Known rows, with every step that occurs:
nenez > guza > lomi: -16  0  2  17  -22  -34  -14  -8  -1  -17  5  -40  -7  -7  -13  -3  19  -11  12  29  -8  -22  0  -22  32  -2  -21  22  -24  -19  22  14  20  -29  1  4  0  -1  8  17  8  38  -20  -34
nenez > riba: -19  0  -39  5  4  -33  -23  22  0  -18  -22  -8  -7  3  -14  -33  36  22  -38  -1  2  -27  -8  -46  -11  -15  4  45  9  3  -14  16  -13  -19  0  1  -3  -2  17  27  -17  8  -16  6
lomi > suti > pamiv > guza: 0  -4  44  -25  16  -29  21  -28  11  -1  -12  -27  5  5  -15  6  23  13  22  17  -10  -40  -6  14  -22  17  16  26  4  7  40  8  6  22  -18  -9  -11  26  -22  -19  -8  -11  22  -8
guza > pamiv: -1  7  -12  3  8  -20  3  -31  1  -2  -7  -3  -23  -2  -36  12  26  -19  -8  8  -6  19  -25  -39  6  -2  -20  40  -42  -14  11  44  18  -3  15  11  -3  6  3  28  7  8  9  -30
bipof > zozir > ravan > guza: -54  18  23  -20  23  6  26  31  -19  4  -35  34  8  21  -19  -16  8  -16  2  -22  -8  5  -17  -5  -45  17  24  -4  -15  14  -8  -54  -10  -8  -5  -31  16  39  14  -25  -8  23  -7  -16
suti > lomi > guza: -28  -8  5  7  -26  -37  -9  13  29  -16  -4  -28  4  27  12  -29  14  11  12  43  -1  -20  -11  -2  -40  7  -16  11  18  -8  26  11  37  -20  -43  -13  14  0  6  -8  -9  -8  0  -6
nenez > guza > zaku: -2  -15  -7  -1  -35  -17  8  -11  -2  -23  -8  -1  2  -29  -30  12  14  17  -51  33  -25  2  -26  8  32  40  4  52  -24  -32  25  15  17  -3  43  12  -23  20  -23  17  17  17  0  -29
guza > zaku: 5  -5  -34  -6  2  -32  2  -14  -7  -10  -16  11  1  -20  -27  30  32  15  -55  32  -11  14  -45  -9  5  37  17  39  -31  -20  29  23  18  -15  48  28  7  27  -11  29  16  -1  -2  -28
lomi > guza: -27  -28  18  6  -19  -17  -7  11  14  -26  -9  -23  8  15  -5  -32  26  18  -20  22  8  -12  -3  -18  -17  -4  -16  23  26  -12  16  11  34  -10  -26  -3  9  25  11  -7  -8  14  -16  -7
guza > ravan > zozir: -13  -2  -13  -14  7  0  1  5  -9  21  -13  10  -25  -20  -47  15  25  5  -18  17  15  21  -39  -28  28  32  14  8  -31  27  0  -17  -10  -2  -21  -16  3  28  1  41  -16  8  -20  2
ravan > guza > pamiv: -34  5  10  3  6  -3  8  -16  -13  -6  -14  25  -33  6  -39  12  13  -5  24  0  -12  21  -20  -19  -11  1  -14  27  -40  -6  9  6  24  -16  5  -4  -13  9  7  18  8  -5  -20  -44
lomi > suti: -8  2  -1  2  16  -36  6  -19  -4  -1  -23  -34  13  7  6  14  13  3  -10  19  7  1  -4  -27  -1  -23  -13  26  0  18  20  2  31  -6  -2  -2  15  14  23  -2  -20  -11  1  20
zitina > suti > lomi > guza > nenez: -1  1  15  2  -35  -46  11  -19  28  10  -21  -31  -14  29  27  -2  -14  13  25  31  13  -7  -21  4  6  4  -47  -3  -17  6  62  60  23  -1  -54  17  -8  20  7  -22  -2  -5  -25  -22
zamega > guza > ravan > zozir: -10  5  3  -15  -15  -2  2  -1  6  15  -8  12  -27  -2  -47  11  0  -12  -22  11  14  12  -11  -19  28  41  22  -8  -26  26  -3  -34  2  -4  -35  -29  -11  29  5  52  -9  11  -24  -12
nenez > guza > pamiv: -6  -1  19  8  -25  -4  10  -25  9  -17  2  -12  -22  -7  -39  -8  12  -14  -2  11  -19  6  -9  -22  28  -1  -36  51  -35  -22  7  37  17  6  12  -8  -33  -1  -9  12  10  26  15  -30
zaku > guza > pamiv: -27  16  11  -11  -8  -9  -4  -12  -5  -15  0  -8  -13  2  -41  -12  25  -37  -14  12  -5  17  -13  -38  30  -12  -25  11  -23  -1  3  49  18  20  7  13  -7  30  3  16  5  21  8  -24
zitina > suti: -43  -6  -1  -24  5  -20  -14  -27  -4  4  -19  -20  -3  -7  3  -12  15  -21  -18  3  10  9  -30  -22  -9  -8  -27  29  0  24  4  14  -13  25  9  -4  -12  16  16  11  -30  9  -29  8
zamega > guza > nenez: 13  20  3  7  -28  -39  10  -12  2  6  -33  -15  -13  36  2  11  -5  4  -5  0  23  -12  6  -4  22  20  3  6  -22  -10  44  46  27  -14  -13  11  10  42  9  25  28  0  -22  -52
nenez > guza > lomi > suti > zitina: 8  23  -29  -20  -17  -6  -5  -38  22  20  -3  -31  -16  -1  9  -13  10  -15  9  26  -18  -21  -13  4  -3  5  -24  17  -31  -6  37  3  26  -21  8  6  -41  -1  1  0  -54  19  -7  -3
riba > nenez > guza: -28  -3  0  24  -67  -3  -5  2  -20  7  -22  -34  27  1  -2  -38  16  20  7  -8  -21  -34  19  5  9  6  -30  65  40  -7  19  1  8  -1  5  -14  -9  27  -13  12  7  15  6  -18
lomi > guza > ravan: 5  -23  27  -17  -42  -3  12  -12  9  7  -3  7  -16  -1  -1  -40  33  6  -24  21  19  -4  8  -26  35  10  -17  13  -22  0  4  20  24  2  -35  -12  -10  39  1  2  -7  18  -8  2
zozir > ravan > guza > nenez: -22  20  10  -6  -15  -17  37  0  -29  26  -45  34  -13  22  6  8  16  27  30  -12  12  -4  -6  -5  11  30  12  2  -34  -1  41  12  1  -10  -6  11  11  55  11  -17  23  -5  -19  -40
pamiv > guza > ravan > zozir: -16  -7  9  -21  -1  0  6  5  -10  17  -8  13  -23  -23  -54  10  34  24  -5  21  10  5  -32  -4  30  43  26  -2  -20  37  0  -27  -23  12  -33  -24  -10  32  -21  25  -6  4  3  4
bipof > zozir > ravan > guza > pamiv > suti: -4  35  6  -26  33  -17  32  -37  -2  13  -4  27  -36  -10  -35  16  0  -26  33  -9  0  -8  -41  -12  -7  14  16  -22  -47  28  -1  -8  -14  -11  -15  -25  -7  16  -20  -25  -22  32  24  2
guza > pamiv > suti > lomi: 0  46  -38  -11  10  -57  4  -43  13  17  7  -8  -37  -9  -7  21  15  -15  54  41  2  -22  -50  -11  -21  16  7  5  -34  17  20  37  5  -22  -10  -12  10  -22  -21  10  -13  -22  34  3
zaku > guza: -57  14  10  -19  -11  -12  -17  25  -27  -19  -17  -21  12  -2  -18  -40  40  -18  -22  18  12  -4  -7  -29  15  -13  3  13  23  9  -5  26  10  21  11  2  20  50  14  10  -2  14  -9  -2
ravan > zozir: -36  -1  -24  1  31  -7  -15  23  -12  -4  -23  -14  -6  -12  -51  25  22  12  -14  13  2  20  -52  -24  -11  19  16  20  2  22  9  -24  -4  -9  -5  -7  21  16  9  36  -19  1  -25  -8
zozir > ravan > guza > nenez > riba: -16  12  -17  5  -15  -28  13  15  -9  6  -38  28  -19  21  -1  -18  11  41  3  -22  8  -26  5  -31  6  7  11  11  -22  9  12  9  -19  -20  -26  7  -14  25  16  -4  4  5  -26  -17
pamiv > suti > lomi > guza: -17  6  0  -3  -17  -47  -5  -9  29  -9  9  -27  -11  7  12  -21  12  14  32  48  9  -37  -25  1  -31  10  -3  -5  18  9  25  10  25  -25  -47  -20  13  -1  -9  -19  -24  -5  10  12
bipof > zozir > ravan: -7  28  -2  -24  30  -15  29  18  0  12  -28  0  25  20  -17  -20  19  -44  -45  -16  -5  9  -20  -30  -25  18  21  3  -24  5  -10  -12  -24  11  5  -17  27  40  8  -25  -10  44  43  5
zamega > guza: -23  13  4  2  -24  -28  -13  -1  7  -12  -11  -9  -2  30  -11  -15  7  -25  -25  4  12  -17  19  -11  -16  18  24  18  13  -9  2  -3  30  -12  1  -21  10  24  13  40  8  5  -13  -36
zaku > guza > lomi > suti > zitina: -4  33  -30  -30  -5  -11  -13  -31  13  21  -6  -29  -13  3  5  -16  15  -31  3  31  -11  -13  -14  -8  -4  0  -19  -5  -23  10  34  9  28  -12  2  17  -25  19  13  5  -56  15  -10  2
zitina > suti > lomi > guza > ravan > zozir: -25  -10  13  -22  -20  -6  1  -8  29  19  2  -5  -28  -9  -25  2  -13  -7  2  31  9  16  -32  -9  13  31  -21  -20  -25  41  12  -24  -5  7  -70  -25  -26  12  2  14  -37  10  -24  12
bipof > zozir > ravan > guza > lomi: -28  21  4  -3  19  -27  4  10  -6  5  -17  8  -6  18  -17  12  2  -31  24  -2  -14  -1  -10  -22  -15  12  6  -28  -46  8  12  -35  3  -39  -16  -4  22  22  25  -12  4  39  -23  -38
ravan > zozir > bipof: -17  17  -42  7  61  11  -3  14  -21  1  -6  -45  40  -3  -47  42  8  6  -30  -24  -10  16  -58  -8  5  16  13  21  0  11  6  7  -26  -1  9  -10  22  47  33  35  12  23  -11  -6

Rows:
29  2  7  0  -1  -46  16  -15  22  -5  -27  -21  -15  16  -3  -1  4  45  4  -4  1  -49  0  -13  12  -5  -3  22  -14  11  40  44  -11  1  -45  15  -30  14  -5  -12  -8  2  -4  -7 : lomi > suti > pamiv > guza > nenez > riba
-8  26  -32  -22  0  -6  -6  -34  10  25  -14  -4  -23  6  9  1  10  -8  30  20  -15  -12  -20  4  -30  9  -11  2  -33  5  41  -16  30  -36  4  6  -26  5  12  5  -55  -1  -30  -12 : ravan > guza > lomi > suti > zitina
-18  -3  15  -45  20  -9  6  -47  18  10  -16  -25  -10  -8  -6  2  2  -40  -3  -5  1  -3  -31  -17  -39  11  -23  44  -19  -5  31  31  -8  29  6  9  -22  29  12  7  -36  14  -35  -20 : zitina > suti > pamiv
-19  5  -19  13  -8  -30  -1  21  -10  -9  -41  12  -23  14  -7  -13  9  51  6  -13  7  -24  -6  -25  4  -10  -6  25  -15  6  19  22  -4  -28  -27  10  -11  14  19  11  1  -1  -48  -22 : ravan > guza > nenez > riba
12  29  -44  -22  5  -17  -9  -43  17  29  -11  -25  -15  3  10  -1  20  -19  7  27  -11  -11  -24  -8  -19  7  -16  12  -36  2  41  6  28  -27  9  15  -21  5  10  10  -54  7  -10  -3 : guza > lomi > suti > zitina
22  8  23  -15  -4  -34  31  -23  -3  15  -34  -15  -11  10  -7  15  27  33  26  9  7  -31  -23  16  12  30  7  23  -23  -14  65  65  1  16  -14  24  -2  49  -26  -10  25  -6  2  -45 : suti > pamiv > guza > nenez
11  14  -21  16  -27  -45  -6  7  15  -9  -27  -10  -24  32  -4  -20  -4  21  -27  -11  15  -33  15  -27  18  1  4  16  -10  -2  16  36  3  -21  -34  6  -15  13  16  29  7  12  -26  -28 : zamega > guza > nenez > riba
19  3  -5  -3  -6  -41  10  -2  13  -4  -29  -11  -19  11  -12  -14  22  45  -1  -6  2  -50  -9  -11  8  8  7  31  -15  -2  33  52  -18  1  -33  17  -24  19  -10  0  4  6  -8  -21 : suti > pamiv > guza > nenez > riba
-16  43  -45  -15  11  -63  -6  -19  3  17  -4  -16  -20  -12  10  4  26  0  47  43  11  -35  -48  -4  -32  17  26  12  -4  20  19  21  0  -26  -3  -19  32  -13  -16  8  -19  -28  22  16 : pamiv > suti > lomi
-13  24  -19  -15  29  27  7  12  -23  12  4  -31  32  -10  -47  15  10  -11  -37  -19  0  19  -39  -14  48  21  8  -6  -17  26  -12  13  -28  21  -10  -15  3  72  27  31  13  35  -9  1 : zaku > guza > ravan > zozir > bipof
8  5  -36  15  -3  -44  -6  10  0  -7  -36  -12  -17  11  -4  -13  21  39  -21  -4  12  -23  -11  -38  18  -11  -8  34  -16  0  19  52  -7  -20  -15  21  -3  11  14  17  3  8  -26  -11 : guza > nenez > riba
3  16  -27  10  -3  29  11  0  -19  28  0  -42  39  -9  -40  17  -4  8  -17  -35  -17  1  -25  4  44  29  -13  25  -5  19  5  1  -30  11  -15  -22  -11  63  12  33  18  33  1  -5 : riba > nenez > guza > ravan > zozir > bipof
12  26  -26  -25  0  -19  -6  -41  17  28  -4  -22  -15  5  6  -6  26  -1  18  28  -16  -28  -18  11  -17  17  -4  2  -23  7  43  0  19  -15  -1  9  -30  5  -10  0  -48  2  8  -3 : pamiv > guza > lomi > suti > zitina
3  1  6  30  -34  -44  -2  -33  6  9  -5  -62  14  10  12  15  -15  -4  27  18  -15  -25  28  -15  32  -20  -48  17  -5  14  44  -6  38  -27  -27  4  -4  5  17  -6  -9  17  -3  -3 : riba > nenez > guza > lomi > suti
17  42  -58  -44  9  -2  1  -61  10  36  0  10  -49  -27  -18  -11  39  -14  14  12  0  -19  -59  -1  -21  30  10  19  -40  2  21  33  0  -11  29  2  -35  7  -35  17  -56  11  19  0 : guza > pamiv > suti > zitina
-10  33  -3  -24  7  -28  1  -41  -8  -1  12  -7  -36  -26  -31  3  25  -22  20  17  17  -16  -34  -29  32  -3  2  -8  -19  24  3  40  0  7  -4  -2  -5  22  -23  0  -17  22  23  11 : zaku > guza > pamiv > suti
-9  -10  25  -27  -54  -17  10  -28  27  20  5  3  -23  2  18  -36  9  -13  0  36  17  -8  -3  -13  19  14  -34  -5  -27  18  8  18  14  8  -54  -22  -27  16  -1  -6  -19  5  -9  11 : zitina > suti > lomi > guza > ravan
1  14  -16  -9  36  18  12  2  -19  16  4  -23  28  -10  -49  27  20  15  -22  -18  -4  3  -44  5  38  36  24  6  -18  25  -2  4  -38  18  -11  -24  -1  60  6  25  22  23  7  2 : pamiv > guza > ravan > zozir > bipof
22  7  11  -14  30  -38  12  -51  29  7  -9  -49  -6  3  -3  40  -9  -35  19  17  -7  -14  -7  -27  -17  -2  -19  23  -39  -9  58  21  34  -18  -14  21  0  14  24  -2  -22  13  -20  -23 : guza > lomi > suti > pamiv
-11  25  17  -8  5  -14  41  14  -17  21  -54  22  -7  28  -4  7  -4  9  19  -18  4  8  -21  0  -1  18  4  -9  -42  5  36  7  -4  -6  -19  4  16  54  11  -28  13  14  -19  -36 : bipof > zozir > ravan > guza > nenez
9  -6  41  -54  -22  -6  24  -48  7  31  -2  13  -25  -20  -11  -23  33  -10  2  11  10  -23  -8  5  26  36  3  17  -38  16  12  25  -21  42  -22  -16  -41  43  -28  0  -8  8  8  -6 : zitina > suti > pamiv > guza > ravan
-1  -2  20  18  -11  -42  -1  -28  14  -12  2  -54  2  3  4  16  -9  -11  15  28  -8  -15  16  -25  37  -20  -34  10  -22  9  31  -2  38  -23  -19  0  -5  -5  20  -9  -13  20  -8  2 : nenez > guza > lomi > suti
-4  -1  10  10  -20  -31  8  -25  40  -13  10  -15  -24  23  -19  -4  0  -13  16  36  -14  6  -16  -20  -14  1  -38  13  -28  -14  27  37  41  -13  -35  -1  -10  -11  -3  2  1  1  16  -25 : suti > lomi > guza > pamiv
9  -13  -11  19  -24  -39  -1  13  22  -19  -24  -21  -15  22  1  -29  9  48  -21  1  12  -31  1  -31  15  -16  -24  23  -1  -4  25  48  6  -18  -49  18  -15  13  13  -3  -4  17  -29  -9 : lomi > guza > nenez > riba
-10  13  -17  3  -20  -38  -12  25  -5  -15  -29  -16  -13  10  -9  -33  18  25  -25  -4  15  -25  0  -39  39  -21  -11  15  -3  9  11  55  -7  0  -27  23  -10  30  16  9  -1  19  -26  -5 : zaku > guza > nenez > riba
-66  13  10  -16  -4  3  21  18  -34  12  -25  46  1  12  -9  -17  31  10  16  -13  -3  -6  -1  -11  -31  32  36  14  -8  2  -2  -49  -6  -13  11  -23  12  42  12  -9  6  -3  -10  -18 : zozir > ravan > guza
-11  7  -1  6  3  -52  -21  -12  -8  -6  4  -24  -8  2  -18  9  45  11  25  31  -2  -32  -12  -10  14  15  12  -2  -16  4  28  10  7  -24  -11  9  18  11  -8  10  20  11  2  -34 : pamiv > guza > lomi
31  6  34  -11  0  -40  37  -35  5  15  -34  -25  -6  13  1  27  9  31  32  12  6  -30  -13  18  17  19  -2  15  -24  0  74  57  12  15  -26  21  -6  43  -21  -24  15  -11  7  -32 : lomi > suti > pamiv > guza > nenez
-28  1  -10  -15  -13  -11  26  -6  -16  6  -17  58  -3  -9  -23  24  19  18  -26  12  -17  10  -23  4  -7  63  40  14  -38  -13  22  -30  5  -18  36  10  -2  43  -12  2  18  0  -5  -35 : zozir > ravan > guza > zaku
-21  44  -26  -10  5  -49  4  -33  8  16  2  9  -43  -4  -8  20  5  -6  74  35  0  -23  -49  3  -33  16  12  -2  -34  21  20  14  10  -28  -17  -24  5  -21  -18  5  -16  -27  17  -4 : ravan > guza > pamiv > suti > lomi
-14  -5  0  1  -43  13  2  2  -11  27  -13  -4  -11  -22  -45  -4  4  13  -1  2  -5  1  -11  -6  42  37  -11  26  -11  28  7  -29  -12  4  -32  -24  -20  33  -13  33  -13  18  -9  -3 : riba > nenez > guza > ravan > zozir
-10  6  -15  34  -50  -32  -22  -15  -7  5  -4  -49  9  1  -6  -6  9  -2  28  9  -19  -35  17  -12  27  5  -38  31  -3  -8  35  7  19  -35  -9  8  0  10  4  18  15  32  -11  -41 : riba > nenez > guza > lomi
-21  4  13  15  14  -39  -1  -20  -2  -2  -13  -25  -6  12  4  36  -6  -1  36  22  -3  -4  6  -21  7  -23  -19  -10  -25  21  34  -27  42  -43  -26  3  10  4  36  -5  -13  -2  -36  -9 : ravan > guza > lomi > suti
-8  3  21  -18  8  -43  -10  -44  15  3  8  -33  -16  -3  -15  19  16  -20  33  22  -8  -35  -18  -3  -3  20  -9  -2  -28  7  42  19  -6  -3  -22  13  -14  10  -6  1  -3  23  -15  -40 : zitina > suti > pamiv > guza > lomi
3  -11  -13  3  -29  -43  2  -13  33  -17  1  -2  1  2  -9  15  4  17  -30  57  -20  -2  -33  8  -14  44  -2  14  -20  -20  44  17  38  -24  -4  18  -2  10  -15  4  9  -8  1  -27 : suti > lomi > guza > zaku
12  6  5  -9  4  -31  12  -52  20  -7  16  -12  -38  -18  -24  7  15  -3  20  20  14  -20  -31  -24  15  2  -9  -2  -19  11  17  32  19  -14  -25  -8  -10  6  -26  -13  -18  22  20  8 : lomi > guza > pamiv > suti
-32  16  12  -9  -3  0  28  -22  -10  12  -9  44  -25  11  -34  7  15  -14  20  -9  -13  15  -4  -26  -7  25  3  12  -49  -4  5  -9  6  -8  7  -8  -15  24  5  1  14  6  8  -37 : zozir > ravan > guza > pamiv
11  23  -22  -13  21  -35  7  -55  -2  8  6  -4  -41  -27  -28  20  29  -8  21  14  14  -18  -46  -30  16  4  8  13  -36  15  9  38  0  -12  10  -2  0  4  -25  8  -16  11  24  6 : guza > pamiv > suti
